Each row was made from one path, in order. Every step used is in the known rows, and no mark comes twice. Write each row's path.
Known rows:
fudo > tagam > leluge > vimuv > zapop: [ 4.381  0.080  1.735  0.327  0.603  0.194  0.011 -0.453 -1.051  0.585
  1.823  0.447  3.814 -0.344 -0.058 -0.140  1.041  1.409  0.687  0.279
  0.953 -0.793 -2.205  0.100]
fude > leluge > lida > zapop > vimuv: [-0.602  2.192 -1.242  0.456 -0.383  0.768 -0.420  0.390  2.280 -4.256
 -0.538  1.309  0.840 -0.477  1.679 -0.658 -3.271 -3.488 -0.152 -0.195
 -1.484 -2.517  0.005 -1.059]
fedo > fude > fudo > tagam: [ 7.247 -1.976 -1.303  0.634 -1.644 -0.371 -0.427  1.212 -0.980  2.893
  0.755 -2.041 -2.002  0.450 -1.378 -1.494 -1.012  0.999 -0.379 -1.053
  0.741  0.598  0.453 -1.426]
zapop > vimuv > leluge > tagam: [-5.907  0.501 -1.376  0.097 -0.373 -0.486  0.284 -0.158 -0.495  0.013
 -1.331 -0.201  0.066  1.795 -1.961  0.484 -0.574  2.132  0.418 -0.500
 -0.470 -0.935  2.584  0.097]
fedo > fude > fudo: [ 1.196 -1.653 -2.456  0.006 -0.979 -1.098 -0.502  1.794 -0.595  2.944
 -0.138 -3.691 -2.491  2.795 -0.461  0.256 -1.194  0.185 -0.733 -1.317
 -0.320  0.327  0.522 -1.611]
fudo > fude > leluge > vimuv > zapop > lida: [ 1.312  4.811  2.349  0.618 -0.427  0.511  1.025  1.015  0.664 -1.462
  1.253  2.106  1.988 -1.181  1.326 -0.896  0.517  2.309 -0.067  0.195
  0.520 -1.422 -2.833 -0.160]
leluge > fude > fedo: [ 1.870 -4.513  1.695 -2.015  1.501 -0.082 -0.377  1.395 -0.917  1.377
 -1.029 -0.860 -2.460  2.264  0.301  0.857  2.150  0.261  0.614 -0.727
  1.599 -0.663  0.001  1.045]
fedo > fude > fudo > tagam > leluge: [ 3.865 -2.390 -0.963  0.356 -1.548 -0.334  0.401 -1.819 -1.444  2.253
  0.859 -2.717 -1.242 -0.736 -1.677 -0.839 -1.472  0.545 -0.409 -0.143
  1.263  2.045  1.091 -1.285]
lida > leluge > vimuv > zapop: [ 2.037  0.664  1.285 -0.248  1.029 -0.004 -2.852  0.591 -0.605 -1.077
  1.437  0.323  3.745  0.982  0.865  0.465  1.263  1.047  0.220 -0.607
 -0.359 -2.155 -2.423  1.557]
lida > zapop: [ 0.145  0.106  0.309 -0.009  0.047  0.701 -1.085  1.625  2.305 -1.000
 -0.129  3.845  0.861  0.543  1.460  0.160  1.422 -2.560 -0.451 -0.647
 -1.453 -0.572 -2.155 -0.086]
fude > leluge > lida > zapop: [-1.635  0.793 -0.227  0.133  0.095  0.463 -0.688  0.268  3.039 -5.529
 -0.460  2.340  0.478 -1.400  2.129 -0.255  0.076 -2.480 -0.031 -0.397
 -1.492  1.132  0.836  0.371]
fude > fudo > tagam > leluge > lida: [ 3.352 -0.007 -0.535  1.282 -0.619  0.120  0.227 -0.977 -0.477 -1.987
  0.402  0.061 -1.389 -1.748  1.001 -0.649 -1.928 -0.018  0.777  0.794
  1.356  2.486  2.121  0.000]
zapop > vimuv > leluge > fude > fudo: [-0.370 -0.962 -1.950 -0.254 -1.290 -0.619  1.048  0.229 -0.922  3.886
 -1.653 -2.276 -1.310  2.051  0.043  1.003 -3.207  0.466 -0.893 -0.793
 -0.533 -0.148  2.999  0.422]
vimuv > leluge: [-2.351 -0.031  0.545  0.136  0.574 -0.998  0.564 -0.010 -0.451 -0.582
 -0.167  0.999 -0.417  0.745 -1.364  0.324  2.342 -0.671 -0.068 -0.145
  0.553  0.307  1.570  0.450]
tagam > leluge > lida > zapop: [-1.170  1.043  0.265  0.624  0.172  0.474 -0.095 -0.143  2.588 -4.082
 -0.395  2.682  0.619 -2.026  2.462  0.354  0.006 -2.395  0.379  0.422
 -1.253  1.383 -0.808  0.305]
fude > fudo > tagam > leluge > vimuv: [ 4.923 -1.707 -0.197  0.079 -0.371  0.493 -0.058 -1.326 -1.762  2.460
  1.946  0.237 -1.102  0.818  0.050 -0.446 -1.636  5.830  0.192 -0.380
  0.492 -0.867  3.084 -1.383]
fude > leluge: [-2.386 -1.185 -0.411 -0.644 -0.057  0.146 -0.971 -0.707 -0.478 -1.553
  0.519  0.070 -0.995  1.610 -0.477 -1.021  0.803 -0.700 -0.642 -0.858
  0.688  0.359  3.117  0.263]
fude > fudo > tagam: [ 7.054 -1.782 -0.528  0.926 -1.302  0.592 -0.967  1.050 -1.145  2.825
  0.986  1.610 -1.148  0.831 -0.638 -1.371 -1.124  0.485 -0.441 -0.837
  1.056  0.537  1.238 -0.951]
tagam > leluge: [-1.457 -0.815  0.131 -0.076  0.017  0.088 -0.061 -1.309 -1.213  0.557
  0.576  0.505 -0.648  1.029 -0.058  0.072  0.664 -1.072 -0.057  0.449
  1.159  0.842  0.235  0.014]
fedo > tagam > leluge > lida > zapop: [-3.828  1.074 -0.560  0.626  0.704  0.266  0.203 -0.317  2.729 -3.215
 -0.789  1.563  1.050 -2.767  0.499  0.396 -0.074 -2.825  0.291  0.637
 -2.008  1.596 -1.149 -0.627]
fedo > tagam > leluge: [-5.575 -0.605 -1.202  0.068  0.692 -0.083  0.377 -1.634 -0.980  1.918
  0.097 -1.184  0.136 -0.200 -3.189  0.155  0.676 -1.232 -0.263  0.915
 -0.104  1.252 -0.314 -1.113]
fudo > fude: [ 1.292 -0.572  0.953 -0.010 -0.906 -0.220  1.715  1.617 -0.880 -0.661
  0.910  5.049 -2.394  1.788  0.188 -0.734  1.902 -0.059  0.292  0.305
  1.178 -0.698 -1.396  0.452]
fedo > fude > fudo > tagam > leluge > vimuv > zapop: [ 4.555 -0.782  0.375  0.202 -0.064 -0.473  0.322 -0.398 -1.011  1.697
  1.489 -2.879  2.993 -0.365 -0.667  0.178 -0.525  2.174  0.306 -0.454
  0.407 -0.081 -1.863 -0.708]
fudo > tagam > leluge > lida > zapop: [ 1.917  0.630  0.535  0.845 -0.270  0.659 -0.071 -0.521  2.430 -3.915
 -0.019  2.765  0.738 -3.434  1.948 -0.382 -0.182 -1.931  0.452  0.524
 -0.793  1.594 -0.758  0.094]

Write each row's path:
[ 1.112  5.077  1.671  0.610  0.187  0.680 -0.400  1.088  0.785 -0.635
  0.968  0.358  2.587 -0.685  1.270 -0.582  0.270  2.052 -0.204 -0.040
  0.152 -1.479 -2.374 -0.326]	fude > leluge > vimuv > zapop > lida
[-1.975 -1.507  0.322 -0.706 -1.079 -0.108  1.272 -0.761 -0.739 -2.862
  0.888  2.666 -1.973  0.954 -0.819 -1.368  0.811 -0.224 -0.444 -0.488
  1.261  0.412  2.268  0.501]	fudo > fude > leluge
[-3.387 -1.013  0.219  0.145  1.383 -0.498  1.826 -0.811 -0.217 -3.600
 -0.209  0.382 -1.981 -1.616 -1.082  0.215  0.291 -0.730  1.243  1.372
  1.112  1.727 -0.253 -0.854]	fudo > fude > fedo > tagam > leluge > lida
[ 0.539  0.162  0.291 -0.734  0.772 -0.640 -0.301  0.474 -0.259 -0.959
  1.156 -2.986  2.584  0.718 -0.389  0.077  1.344  1.533  0.271 -0.907
 -0.131 -1.205 -1.273  0.122]	fedo > fude > leluge > vimuv > zapop
[-2.849 -2.126 -2.593 -0.472 -0.966 -0.326  0.803 -0.841 -1.139  5.354
 -1.304 -3.207 -1.346  1.089 -0.982  0.954 -2.375  1.029 -1.007 -0.156
 -0.835  1.956  2.186  0.130]	fedo > tagam > leluge > fude > fudo
[ 1.494  5.309  2.173  0.962  0.294  0.645  0.016  0.760  0.422  0.368
  1.021  0.523  2.907 -0.831  1.431 -0.056  0.365  1.763  0.142  0.615
  0.369 -1.238 -3.693 -0.562]	tagam > leluge > vimuv > zapop > lida
[ 0.825  1.686 -0.733  0.470 -0.458  0.867 -0.716  1.474  1.608 -0.510
 -0.368  2.448  1.149  1.378  0.968 -0.163 -2.140 -3.665 -0.479 -0.465
 -1.428 -3.702 -2.451 -1.701]	lida > zapop > vimuv
[ 1.492  5.643  1.929  1.421 -0.041  0.539 -0.553  2.472  0.953  0.101
  0.278  1.417  2.893 -0.265  1.285 -0.477  1.364 -1.932 -0.113  0.596
  0.670 -0.725 -5.273 -0.018]	vimuv > zapop > lida
[-2.696 -0.465 -0.927 -0.384  1.265  0.139  0.281 -1.022 -1.276  2.345
  1.187 -0.839 -0.693  0.796 -1.523  0.328  0.116  4.708  0.408  0.332
 -0.778 -1.443  1.654 -1.732]	fedo > tagam > leluge > vimuv
[ 1.115  0.485  1.429  0.045  1.074  0.004 -0.079 -0.213 -0.920  0.476
  1.401  0.288  3.563  0.732  0.456  0.734  1.152  0.945  0.604  0.136
  0.432 -1.053 -2.178  0.358]	tagam > leluge > vimuv > zapop
[-0.721 -1.365 -0.202 -1.224 -0.662 -0.231  0.981 -1.055 -1.244  3.035
 -1.144 -2.053 -1.701  0.264  0.704  0.462  0.538  0.924 -0.089  0.764
  0.305  1.111  1.357  2.434]	tagam > leluge > fude
[ 3.735 -1.403  0.652  0.411 -0.710  0.298  0.068 -1.765 -1.455  1.100
  1.174  0.727 -0.495 -0.945 -0.956 -1.256  0.435 -0.195  0.051  0.620
  1.852  1.362  0.538 -0.057]	fudo > tagam > leluge
[ 0.835  0.343 -1.316 -0.293 -1.864  0.175 -2.082  0.341 -0.402  2.867
 -1.068 -2.018 -1.603  0.842  1.789  0.346 -2.710  1.537 -1.419 -0.895
 -0.713  0.526  1.633  1.581]	zapop > lida > leluge > fude > fudo
[-0.874 -0.946 -1.628 -0.370 -1.440 -0.246  1.077  0.129  0.638  3.017
 -1.968 -1.301 -0.281  1.160  0.505  1.221 -3.413 -0.504 -1.143 -1.057
 -1.664 -0.066  2.020  0.288]	lida > zapop > vimuv > leluge > fude > fudo
[-4.195  1.321 -1.354  0.808  0.949 -0.403  0.580 -0.627  0.019 -2.186
 -0.323 -0.991 -1.077 -1.604 -0.663 -0.031 -0.124 -0.806  0.885  1.537
 -0.135  1.809  0.642 -0.490]	fedo > tagam > leluge > lida
[-5.204 -2.385 -0.106 -1.308  1.825 -0.213  1.094  0.042  0.944  1.389
 -2.187 -2.159  0.321 -0.814 -3.553  1.152  0.106 -1.803 -0.043 -0.145
 -1.220 -1.295 -1.011 -1.419]	lida > zapop > vimuv > leluge > fude > fedo > tagam
[-2.288  1.379  0.012  0.272 -0.060 -0.402  0.818 -0.254  1.283 -1.480
 -0.806  1.378  1.458  0.066 -0.792  0.360 -0.883 -3.143 -0.512 -0.219
 -0.953 -1.996  0.015 -1.060]	lida > zapop > vimuv > leluge
[ 3.224  0.711  0.019  1.184 -0.090  0.012  0.323 -0.802 -0.432 -2.970
  0.536  0.582 -1.489 -1.990  0.966 -1.044 -0.299 -0.082  1.112  1.334
  1.452  1.860  1.409  0.423]	fudo > tagam > leluge > lida
[-1.516  1.614  0.591  0.588  0.507 -0.178  0.309  0.593  3.096 -4.866
 -0.920  2.840  0.722 -1.944  1.759  0.569  1.058 -2.389  0.374  0.092
 -1.574  1.068 -0.014  0.461]	vimuv > leluge > lida > zapop
[ 1.966  2.730  0.443 -0.189  0.086  0.495 -3.393  0.418 -0.291 -0.941
  1.596  0.513 -1.124  0.833  1.955 -0.492 -0.256  5.679 -0.221 -0.703
 -0.813 -3.382  1.172  0.266]	zapop > lida > leluge > vimuv
[-4.112 -1.227 -1.403 -1.113 -0.187 -0.308  1.377 -1.164 -1.105  4.095
 -1.456 -3.168 -1.155 -0.404 -1.568  0.524  0.535  0.893 -0.101  1.025
 -0.565  1.375  0.691  1.511]	fedo > tagam > leluge > fude
[-3.757 -3.437 -0.393 -1.302  2.158 -0.199  0.051  1.106 -0.546  2.961
 -1.386 -2.250 -1.410  0.925 -3.185  0.747  1.878 -0.289  0.293 -0.078
  0.014 -0.341 -0.877 -0.651]	leluge > fude > fedo > tagam
[ 0.065 -3.525  1.535 -1.675  1.334 -0.546  0.889  0.116 -0.856  0.574
 -1.601 -1.890 -1.614  1.587 -0.623  1.104  0.599 -0.425  0.525 -0.559
  1.554 -1.678  0.907  0.563]	zapop > vimuv > leluge > fude > fedo
[-1.283 -0.623  0.004 -1.215 -0.232 -1.031  1.534  0.063 -0.662  2.068
 -1.706 -1.522 -1.513  0.255 -0.276  0.720  1.847  1.354  0.031  0.298
 -0.032  0.632  2.458  2.640]	vimuv > leluge > fude
[ 0.174  1.478  0.054  0.614  0.307  0.377 -0.747  1.820  3.069 -3.957
 -0.502  3.487  0.221 -0.855  2.915  0.164  0.719 -2.433  0.473  0.034
 -1.614  0.307 -1.489  0.306]	leluge > lida > zapop
[ 0.567  3.868  1.578  0.559 -0.410  0.457 -3.942  0.335  0.400 -2.598
  0.503  0.244  2.702 -1.205  1.407 -0.537  0.504 -2.001 -0.814 -0.227
 -0.003 -0.677 -3.673  1.650]	vimuv > zapop > lida > leluge
[ 3.275 -1.827  0.194 -0.813 -1.284  0.048  1.145 -1.442 -1.429  3.212
 -0.625 -1.720 -1.500 -1.194 -0.074 -0.449  0.381  1.701  0.095  0.805
  0.777  1.411  1.575  2.338]	fudo > tagam > leluge > fude
[-5.160 -3.147  0.120 -0.546  1.922  0.025  0.227 -1.698 -1.060  0.998
 -0.102 -1.403 -0.257 -0.065 -3.275  0.649  1.053 -1.567  0.132  0.478
  0.934  0.966 -0.571 -1.882]	fude > fedo > tagam > leluge
